Each row was made from one walk, in order. Every step used is in the known rows, and no mark comes twice. Write each row's walk.
Known rows
medopal, lezu, dalut: [  0 -19   3  -7 -14 -11  56   3 -19 -30  -7  48 -14  16 -44 -14   7 -14
  28  -8  -2   4  23   7 -18   9 -24   4   1 -15 -11  13  22   1  -7  43
  -6 -10 -25  -3  -6]
puze, zetu: [ -3 -21  19   3  -6   7  10   2   2 -18  -1  17   4   4 -11  -1   7  -1
  11  -8 -19 -19  12  -5  12  13  11   0  16 -16  -9   5  19   1  -6   5
  17  11  21   6 -13]
fakigak, dalut: [ -5   1  16  -7   3  -7   4   3   1  -5 -15   6 -15   3  -6  -3   0  -5
   8   8   1   8  18  -6 -20 -27   7   1   6   9 -20  -4  -2   3   7 -11
  -5   2  -1  -7   6]
lesan, medopal, lezu, dalut, puze: [-12 -20 -16   9   0 -32  60 -10   0   9 -14  44 -18   4 -33 -14   6 -22
  17 -11   3 -11  20  21  -5  19 -22  11   7 -12  -7  21   7  15   5  48
  -4   5 -32  -8  -3]
sasu, dalut, puze: [-12 -24  -4  11   5  -1   3   1   2  30  -5 -10  14  20  25  -4   2  -7
 -12  19  24  17  20 -38   7  -8  -9  29   9   7   6 -17  -1   6  13  11
  -2   3   6   7  -6]
keba, fakigak, dalut, sasu, zetu, puze: [-25  24  23   8   1  -9 -34 -20  -4  12  -4 -72  10  17 -29  25  10  27
   8  15 -18   0 -24  21  10 -16 -10  14 -33   1   1  -8 -57   4   7 -33
  16  13   1  -2 -30]
keba, fakigak, dalut: [  0   7   9 -16   2  -8  -6  11 -18 -17  -6 -15 -18   5   5   3   8   2
  24  15   6   1  12  -6   3 -12   9  -2  -8  -5  -5   7  -1   9   2   0
   7 -19  -5 -21 -12]
keba, fakigak, dalut, sasu: [-11  21  12  -6  10 -17  -7   0 -18 -10 -10 -37  -8  -7  -8  20   0   1
  14  27  -2  14   4   4   0 -20  -4  -1 -32  10   3   7 -22  17   1 -12
  -1 -11   7 -10 -17]
dalut, puze, zetu: [-26 -28  15   7  -6   9   4  -9  13  -1  -3 -13   3   4   9   8   6   3
   5   2 -14 -24  10  -3  19  26  -3  16  12 -13  10   6  15   7   4  15
  19  21  13  -2  -6]
puze, rupef, fakigak, dalut, lezu: [ 17  14 -17 -15   9  22 -22   8   9 -31 -35 -28 -20 -10  21  -9   2  -1
  -4 -31 -10   5 -19  24 -18  -9  12 -38  35  14  -7  20   3  -5  10 -19
 -32 -42  -4  -1  40]
sasu, zetu, puze, rupef, fakigak, keba: [  0 -10  -8  -7 -15  27 -64  -8   3   1  20 -41   2  21  34  11  11  41
 -25 -23  -7   4 -57  22  -6  37  13 -15  20 -18   0   1 -21  -8 -22  -9
  49  28 -13  17  24]
keba, fakigak: [  2  -4  11 -12  -4   0  10   5 -28 -19  12  10 -14  15  16  -2   3   3
  26  15   8  10  13 -11  14  17   6   3  -2  -8   7  11  16   6  -9  14
  25 -19  -8  -4 -20]
sasu, zetu, puze, dalut, lezu, medopal: [ 13  13   0  27  -3  25   1 -19  20   9   0   6  18  -8 -17 -12 -16  18
 -13 -30 -12 -31 -16  22  25  -9   8 -12   1   5 -11 -16  22 -37   8 -40
 -21 -10  10   5   0]
lezu, medopal, lesan: [ 29  -3   5  -2 -12  -8  50  -3   9  17   7  88   4  -8 -27 -26   5   0
 -17  -8   3 -14  11   5  18  17  17  -9  11   6 -21  12  53 -17   5  -8
   7  -6  -7   6  14]
sasu, zetu, puze, keba, fakigak: [ -2  18  11  -5 -14   3 -25  -5  -9 -24  14 -34   6  26  -9  20   6  21
  10   4 -12  -8 -32  12  -7  11   6  20  14 -11  19   2 -16 -13 -12   5
  46  11  -5   3 -35]
rupef, fakigak, dalut, puze, zetu: [-13 -10   7 -15   8  11 -36  -3  21   0 -21 -56  -5 -16  26  16  10  -9
  -8   7 -15 -27  -6  15  -3  12   9 -12  21  -5   6   9 -10   5  19  -6
   6  15   7  -5  33]
medopal, lesan: [ 12  -6   7  -2 -11  -6  30  -3   5  15   2  63  -4   8 -15 -31  10  -7
   0   4  -4  19  14 -17   9  18  13   1  12  -2  -6  14  26  -3  -2  11
  10   9   0   5   0]
rupef, fakigak, dalut, lezu: [ 26  14  -8 -10   7  11 -14  12  -7 -25 -28 -15 -22 -16  13 -21  -3 -22
  -2  -4   4  15  -1   5 -28 -21  18 -35  14  15 -13   5  -4  -8  10 -18
 -28 -32  -7  -2  34]
keba, fakigak, dalut, lezu: [ 12  20  -3  -6   5   5  -4  19 -20 -26 -13 -11 -13  -5  -8 -13  -1 -13
  33   5  12   6   6  -5   4 -26   5 -15 -13  -2  -5  -2   6   3   5  -4
 -23 -52  -9 -23  -7]
dalut, sasu, zetu, puze, keba, fakigak: [ -9  30  14   7  -5  -2 -30 -17  -7 -14  14 -55  17  13 -18  38   1  23
   4  12 -19   8 -39  20  -9   8  -4  22 -11  -1  30   7 -36  -4 -19  -7
  41  20  13  10 -45]
medopal, lezu, dalut, fakigak, keba: [-12 -19 -12 -16  -9  -9  12  25 -21  -4  30  41 -23 -12  -3 -14   9  -1
  32   0  22  -9   2 -20 -21   6 -24   4 -30 -30   7 -23  13  16 -26  51
   4   7 -29 -14  15]
medopal, lezu, dalut, puze, rupef, fakigak: [-12 -21 -16 -22  -4   7  18  -4   4 -17 -12 -14 -16  13   9  15  10   5
  15 -31  -1 -12 -13  39  -8  49 -25  -2  35 -13  24  37  14   4   5  46
   5 -14 -35   6  33]
sasu, dalut, lezu: [ 26  -6  -6  14   1   7  11  13  -6  -7  -6  15  13  10  -8 -35  -3 -17
  -3  -5  21  36  17 -36   2 -33   1  -1  10  12 -12 -12  15  -5   9  -4
 -35 -37  15   4  -9]
lesan, medopal: [ 12  -5  -8  18   7 -23  36  -3  -8   7  -6  52 -15  -3   0 -20  -6 -12
 -11  -4  -3  16  20  -6  -3  14  19  -1  21   5 -20  14   7   7  -7  10
  10   9   6   7 -12]
zetu, sasu, dalut, fakigak, keba: [  7 -15 -23   4   2   3 -47  12  -5  41  58   2  24  -9  33   4  -5  -5
 -22  15  17  14   2 -54   6  -7   0   9 -30  -8  10 -40 -22  10  -3  -9
  -4  21   9   2  -3]
zetu, sasu, dalut, lezu, medopal: [ 48  -7 -16  20   0   9  23   1   4  10  17  35  36  -8 -25 -14 -27 -18
 -30 -25   5  -8  15  -8  23 -18   8 -21  -1  22 -26 -13  15 -28  21 -38
 -44 -38  -2   6 -14]
dalut, sasu, zetu, puze: [-23   9  29  23  -7  -4  -9 -32   5  22   3 -32  18  22 -22  14  -2  27
 -12   1 -27  19 -16   7  -1  11  -9  20  -8   8  -5 -12 -40  -9  -3 -21
  21  40   8  21 -27]
rupef, fakigak: [ 16  -7   1 -16   1   9   0  -1 -17 -20   1   3 -15   0  38  -7  -1 -11
  -8   2   6  23   7  -2 -23  29  19 -17  25   5   1  20   7  -6   1   6
  16   4   3  17  19]
lesan, medopal, lezu, dalut, fakigak: [ -3  -6  -9   6  11 -35  52   1  -9  10   5  69 -27 -16 -29 -26  10 -17
  29 -28  -3  -4  17   3 -11  26 -19  18   0 -12  -2   3   5  17   2  40
 -13   3 -12  -8   2]
rupef, fakigak, keba: [ 19 -14 -19 -26  -8   7 -28  18 -23  -8  16   3 -11  -6  50  -2  -5 -10
 -19  17  17  25  -8 -11 -24  19  21 -35   6 -13   1   2   3   2 -26  12
  32  12 -11   5  31]
lesan, medopal, lezu: [ 18 -20 -10  26  -1 -32  55  -2 -13   1   6  63 -12  -7 -41 -20   4 -21
  11 -16 -12   5  18   6  -9  12   1   3  29 -12 -26  26  13   9   5  11
   0   0  -4   1  -5]
zetu, puze, rupef, fakigak: [  8 -10  12 -11 -11  35 -27 -13  15 -16   3 -11 -13  24  27   7   2  23
  -3 -33 -14   0 -30  22 -17  46  16  -5  50  -3   5  28   4 -10   0  -9
  27   1 -12  22  24]

Which walk is each row?
[-19   2  10 -17   4  -1  19   7  -6   2   0  39 -21  -1  27 -17   5   3
  22  -7  14  12  19 -21 -11  20  -9  25 -15   0  14 -18   3   3  -9  37
  -4   2  -8   1   5] : lezu, dalut, fakigak
[-14  -7  29  17 -14   8  -7 -22   6   9   3  -9   6  27 -14  -9   4  21
  -2  -9 -15   7  -9  -2  -1  15   0  21  11  -1 -13 -13 -21 -17  -2  -9
  25  31  -4  17 -18] : sasu, zetu, puze
[ 23  11  -2   5   3   5  24  15   2 -16 -27  33  -8 -25 -24 -18 -13 -11
  -7 -20   4 -21  12   6  -7 -43  11 -25   1  18 -37  -9  31 -22  11 -28
 -39 -42 -10 -14  15] : fakigak, dalut, lezu, medopal
[-25   0   4  -8   7  -4 -16   3  -8   7 -10 -44 -19   7  23  16  11   2
  23  26  15 -14   7  -3  17  -8  -5  19 -13  -2  14   2  -5  13  13   7
  12 -14 -16 -21   0] : keba, fakigak, dalut, puze
[-33  -1  -3  -9   8   8 -25   1   5   1 -17 -56 -18  12  29  29  19  23
  21  -3   5 -21 -10   9  27   1  -8  14   7  -3  22  19   2  16  14   3
   5 -23 -18 -19   1] : keba, fakigak, dalut, puze, rupef
[ 38  14 -23 -14   9  27   0  10   9 -30 -26   4 -11 -22  12  -4  -7   3
 -16 -50   2 -23 -23  40  -8  -7  21 -47  31  19 -21  17  30 -24  18 -37
 -33 -55 -12  -3  47] : puze, rupef, fakigak, dalut, lezu, medopal
[-23   9  -4  -7   2  -2 -14  13  15  -7 -24 -29 -18 -11  14  27  -5 -10
  -1  20   3  -9  -2  -5 -32 -39  -1  17  19  12  15   2  -3   4  -2  10
   2  12  -3 -13   5] : fakigak, dalut, puze, keba
[ 54   3 -20   9  -1  -2  44  14  11  18   2  82  24 -11 -40 -55   6 -20
 -26 -15  21   0   5 -12  26 -22  16 -13   7  12 -25 -11  55 -24  17 -19
 -39 -43   7   2   6] : sasu, dalut, lezu, medopal, lesan
[ 13   8 -10   9   6  16   5   2   4 -12  -9  17  -6  -9  13 -16 -22 -11
  13   2   3  10  17 -13   7 -15   6 -19   3   2   4   4  28  -4  -4  -1
 -35 -20  18   0   5] : puze, dalut, lezu
[-11  -2  -4 -16  10   2 -28   0   5  13 -21 -44 -20  -6  46   6   6 -13
 -12  19   7   1   2   4 -22  -4   3  -4  20  10   6  10 -19   0  17  -4
   4   4 -11   1  42] : rupef, fakigak, dalut, puze
[ 36  22  -6   4  -4  -4  38   9  18   6 -16  65  -4 -27 -47 -42   4 -17
  -8 -15   2 -18   3   9  11 -35  18 -24  -1  13 -33   2  46 -21  18 -31
 -43 -39  -8 -14  23] : fakigak, dalut, lezu, medopal, lesan
[ 43   9  -9   5 -10   4  56   5   9   5   2  85   3 -18 -32 -41  -4 -13
  -9 -20   6  -6   7   4  24   1  14 -21   5  11 -20   6  57 -26   8 -13
 -23 -34  -7  -3  14] : dalut, lezu, medopal, lesan
[-22   4  -2  16  -1  19 -71  -1  16  40  40 -25   6 -10  33   3  -1  31
  -7   9   3 -10 -29 -22  15   6   0  16 -23 -23  21 -42 -17   2 -17 -11
  19  51  21   1  10] : sasu, zetu, puze, dalut, fakigak, keba
[-22 -20  11  -5 -10   5  12 -18  21   1   9  -9  26  13  -5  28  -6  -2
   8  -8 -28 -41  18  20  33  37 -15   1 -14 -11  14   7 -12   2  -3  27
   8  28 -14   4 -23] : lezu, dalut, puze, zetu, sasu
[-14  -7  -5  -8  -4   3 -27  21 -15  17  31  18 -20 -17  49  -8   1   7
   3  15  26  10  -1 -46  -6  10   5  10 -23  -9  11 -34   8  15 -23  13
  22  16   0  -5  17] : dalut, fakigak, keba
[  1 -19 -16  -3   8   1 -31  34 -10  29  35  13   5  -6  39 -18  10   4
 -17  20  42  25  -1 -62  -5 -13   8  14 -23 -10   7 -48   1  14 -13   5
   4  12  17  -3   9] : sasu, dalut, fakigak, keba
[-16  14  15   4   6 -15   4  -5  -3   1 -25 -18  -3  -6 -16  14  -4  -1
 -10  19 -11  18  12   0 -17 -32  -5  -1 -16  18 -13  -2 -27  12   3 -18
 -12  10  13   0  -3] : fakigak, dalut, sasu
[-17   7  18 -11   0 -14  34  -2 -11 -13 -19  16   3  13  -8   6 -10  -2
   3   8   3  26  18   9 -10   5 -16   2 -26  13   4   4  -8   4 -22  27
  -1  11  -4   7 -19] : lezu, dalut, sasu
[-14  -2  -2   5  -6  28 -54   8  19  27  43   5 -11 -10  50   6 -13  18
  15  11   9 -14 -19 -32  -1   1   9  11 -26 -25  20 -23   8   8 -21   0
  13  35  13  -7  19] : zetu, puze, dalut, fakigak, keba
[-29 -21  17 -12  -7   3  15  -8  13  -9 -17   5   5  14   4   7   3   1
  16  -1  -5 -25  15  11  15  26 -15  12  -5 -15  12   1  15   6 -12  44
  15  17  -6  -2 -11] : lezu, dalut, puze, zetu
[ -7 -27  -8  17   0  -3  -9 -12  11  40  21 -23  34  24  12  14  -5 -12
 -21  12   2   6  19 -26  19   0 -13  22   5  13   8  -4 -25   2  23  -8
  -6  15  -2  12 -17] : zetu, sasu, dalut, puze
[-18  26  11   0  15 -27 -25  -9 -23   1  -9 -66  13  -2 -16  23  12  19
   0  22  -8  11  -6  16  16 -14 -12   5 -34  11   2  -6 -50  10   9 -27
   8   6  12  -7 -28] : keba, fakigak, dalut, sasu, zetu
[ 42  17 -19   7  -1   7  41  -2  20  12   4  74   7 -27 -20 -37  -9 -13
 -12 -13   1 -25   6  10  41  -8  17 -31   3   5 -10  13  66 -21  11 -21
 -39 -33  14  -4  20] : puze, dalut, lezu, medopal, lesan
[ 26  20  -9  -8   2   3  18  19 -13 -23 -11  11 -10 -23 -17 -13 -11  -6
  17 -14  17 -26   3  12  14 -30  12 -24 -21  10 -20  -2  32 -15  13 -23
 -29 -63 -18 -23   0] : keba, fakigak, dalut, lezu, medopal
[-15  -3 -13 -26 -13 -13  30  16 -19 -34   0  -4 -14  10 -11  26   5 -10
  46   9  12 -25  -3  19 -15  10 -31  18  -1 -22  39  23  19   9 -14  69
  17 -18 -34 -18 -20] : medopal, lezu, dalut, puze, keba, fakigak
[-18  -1  -3  -3  -6   2   4   7   6  -6  -9  -9  -9   1  29  21 -12  -4
  -5  16   7  -2   2 -15 -20   1  -2  24  26   9  28  13  11  -4  -8  29
  19  10  -1   2   1] : dalut, puze, keba
[-31  -8   5   1   5  -4  -4   1  13  20 -25 -22 -21   0  18   8   2  -3
   2  18   5  -9  14 -15  -4 -22  -5  16   4   7  -1  -3 -11   5  16   2
  -5   7 -10  -9  13] : fakigak, dalut, puze
[ -5 -10   0  -8   2   9 -44 -16  27   8   1 -62  17  -8  16  40   0 -10
 -14   4 -35 -35  -5  25  10  24   5 -18  16  -5   8  19 -37   4  24 -22
   3  28   2   3  22] : rupef, fakigak, dalut, puze, zetu, sasu
[-15  15   3  18  15 -14 -15 -23  -1  15  -1 -40  24  -4   4  18  -6  16
 -23  22 -18  18   0   5  29  -7 -16   2 -21  12  10  -8 -29   3   2 -21
  -4  37  40  15 -15] : puze, dalut, sasu, zetu
[  9  13  11 -13 -20  16 -11   6  -6 -39  19  -6 -10  24   0  21  -3   8
  30   1  -2  -8 -21  -3 -25   9  15  13  15 -13  23  18  13  -3 -23  19
  42  -4  -9  -5 -26] : zetu, puze, keba, fakigak
[-12  -7   9   0  -4 -22  55  -7 -17 -16  -9  22   0   6 -51   4  -4  -9
  23  -1  -8  12  17  19 -16   5 -34   2 -20  -8  -5   8  -4  11 -15  32
 -10  -1  -9   4 -16] : medopal, lezu, dalut, sasu
[ 19 -19  -2  11   0  -7   1  -7  -1  16  25   6  37  19  -7   3 -10 -11
 -19   4  -4  20  22 -29  10  -3  -1   7   8   9 -10  -4 -18   2   8 -18
 -11   6  10  15 -25] : zetu, sasu, dalut
[ -7   4  -8  18   9 -54  53 -22 -14   9 -11  25   8  -1 -70  -9   8  -6
 -11 -11 -23  13   6  37   0  16 -30   4 -14   3 -21   4 -38  10  -3  14
  -8  25  -1  10 -27] : lesan, medopal, lezu, dalut, sasu, zetu
[ -1  -2 -20  -9   7   0 -19  20  -5   0   8 -37  11  14  31  20   7  -8
   5  31  28   6  -4 -22  -3 -12  -1  29  15  -1  36   0   3  12   1  25
  18 -12   6  -4 -23] : sasu, dalut, puze, keba, fakigak
[ 43  16 -15 -14   8  13   6  13  -4 -21 -21  10 -14 -32   8 -19 -11 -18
 -19 -23  15 -11  -5  26 -26 -20  25 -43   9  20 -30  -1  17 -29  18 -36
 -34 -47  -9  -2  44] : rupef, fakigak, dalut, lezu, medopal
[-25  19  15   6  11 -25 -15 -15  -4  12 -25 -43  14  -5 -19  17   5  13
 -25  16 -17  18   0   7  -4 -27 -10   5 -19  21 -13 -15 -53   4   8 -31
  -8  28  19   4 -15] : fakigak, dalut, sasu, zetu
[  5   3   9  -9  -1  26 -38  -6  25 -14 -18 -34 -17  14  12  16   7  24
  -1 -29 -21  -7 -35  26 -30  12  20 -12  45   0  -7  22 -10  -6   9 -24
   8  -4 -12   7  34] : zetu, puze, rupef, fakigak, dalut
[  9  10   4  19  -4  31  -3  -4  23  -8  -3   8  -5   4  -3 -14 -24  -4
  21 -11 -15  -3   1  -7   1 -18   9 -11   6  -4   2   4  22 -10  -2 -11
 -23 -12   8   0  -1] : zetu, puze, dalut, lezu
[-10 -34   6   9   3   5 -11   0  17  18  -3 -22  31  18   7   2  15  -1
 -10   8   1 -16  10 -24  27  -3  -6  20  15 -11   9 -18   8  11  17   5
   3  14  28   4 -11] : sasu, dalut, puze, zetu
[-12  10  19  17  -1  13  -7 -22  22   9   7 -17  13   6  -2  23 -21  13
   2  13 -23   6  -7   2   1  -4  -2   4 -12  -1  11  10  -8   4  -9 -20
   0  26  28  11  -9] : zetu, puze, dalut, sasu
[-23  12  13  -5   4 -23  15 -18 -12   2 -13 -11  13  17 -19   5  -1  16
 -15   7  -6  28   6  17   1  10 -23   3 -30  11   3 -13 -38  -3 -15  13
   5  30   2  18 -32] : lezu, dalut, sasu, zetu
[  1 -13 -30  -1   2 -32  26  19 -13  12  29  66 -24 -24 -11 -24  11 -16
  20  -9  17  -5   1  -9 -18  17 -10  -1 -23 -27  -5 -14   4  23 -25  47
   2  16 -21 -18  11] : lesan, medopal, lezu, dalut, fakigak, keba
[-15  -3  -6 -17  -4   0 -10  24 -13   2  23  35 -18  -6  40  -8   4   4
  10  11  30   6   4 -23 -10  11  -4   6 -40 -14  15 -32   8  12 -38  42
  13  17 -19  -8  12] : lezu, dalut, fakigak, keba
[  3  17   5 -13  11  -5 -18   0  -7  -6 -21 -40  -4 -12  13  16  -4  -8
 -16  18  -6  27  -4  13 -34  -3   7 -21   2  19  -4  13 -35   7   6 -23
  -7   6  13  10  27] : rupef, fakigak, dalut, sasu
[-30  10  25  23  -6   8 -22 -36  15   9   1 -45  16  26 -20  28   7  47
 -17 -29 -34   7 -35  21  14  21 -14  19   5   9   4   6 -31  -4   4 -24
  21  28   9  23 -25] : dalut, sasu, zetu, puze, rupef
[  7 -27 -11   3   2   8 -57  14  10  34  61  -5  42 -18  21  13   4  -2
 -14   2  -6 -16  -6 -39  24   2   5   0 -26 -24  10 -37 -18  18  -5 -12
   6  31  32  -5  -8] : puze, zetu, sasu, dalut, fakigak, keba
[-11  41   0 -10  11 -26 -34   3 -16 -22 -11 -70  16  -4 -16  39   6  12
  -7  28 -12   9 -23  21  -9 -31  -7   3 -18  11  17   0 -46   9  -8 -13
  13   7  22  -9 -28] : puze, keba, fakigak, dalut, sasu, zetu
[ 42  -7 -11  12   5   9  31  12  -5  -3  -2  45  18  -5 -14 -31 -12 -18
 -20 -21  29   2  13 -20   8 -32  12 -11   5  17 -25 -22  41 -24  11 -21
 -38 -49   8   4   0] : sasu, dalut, lezu, medopal
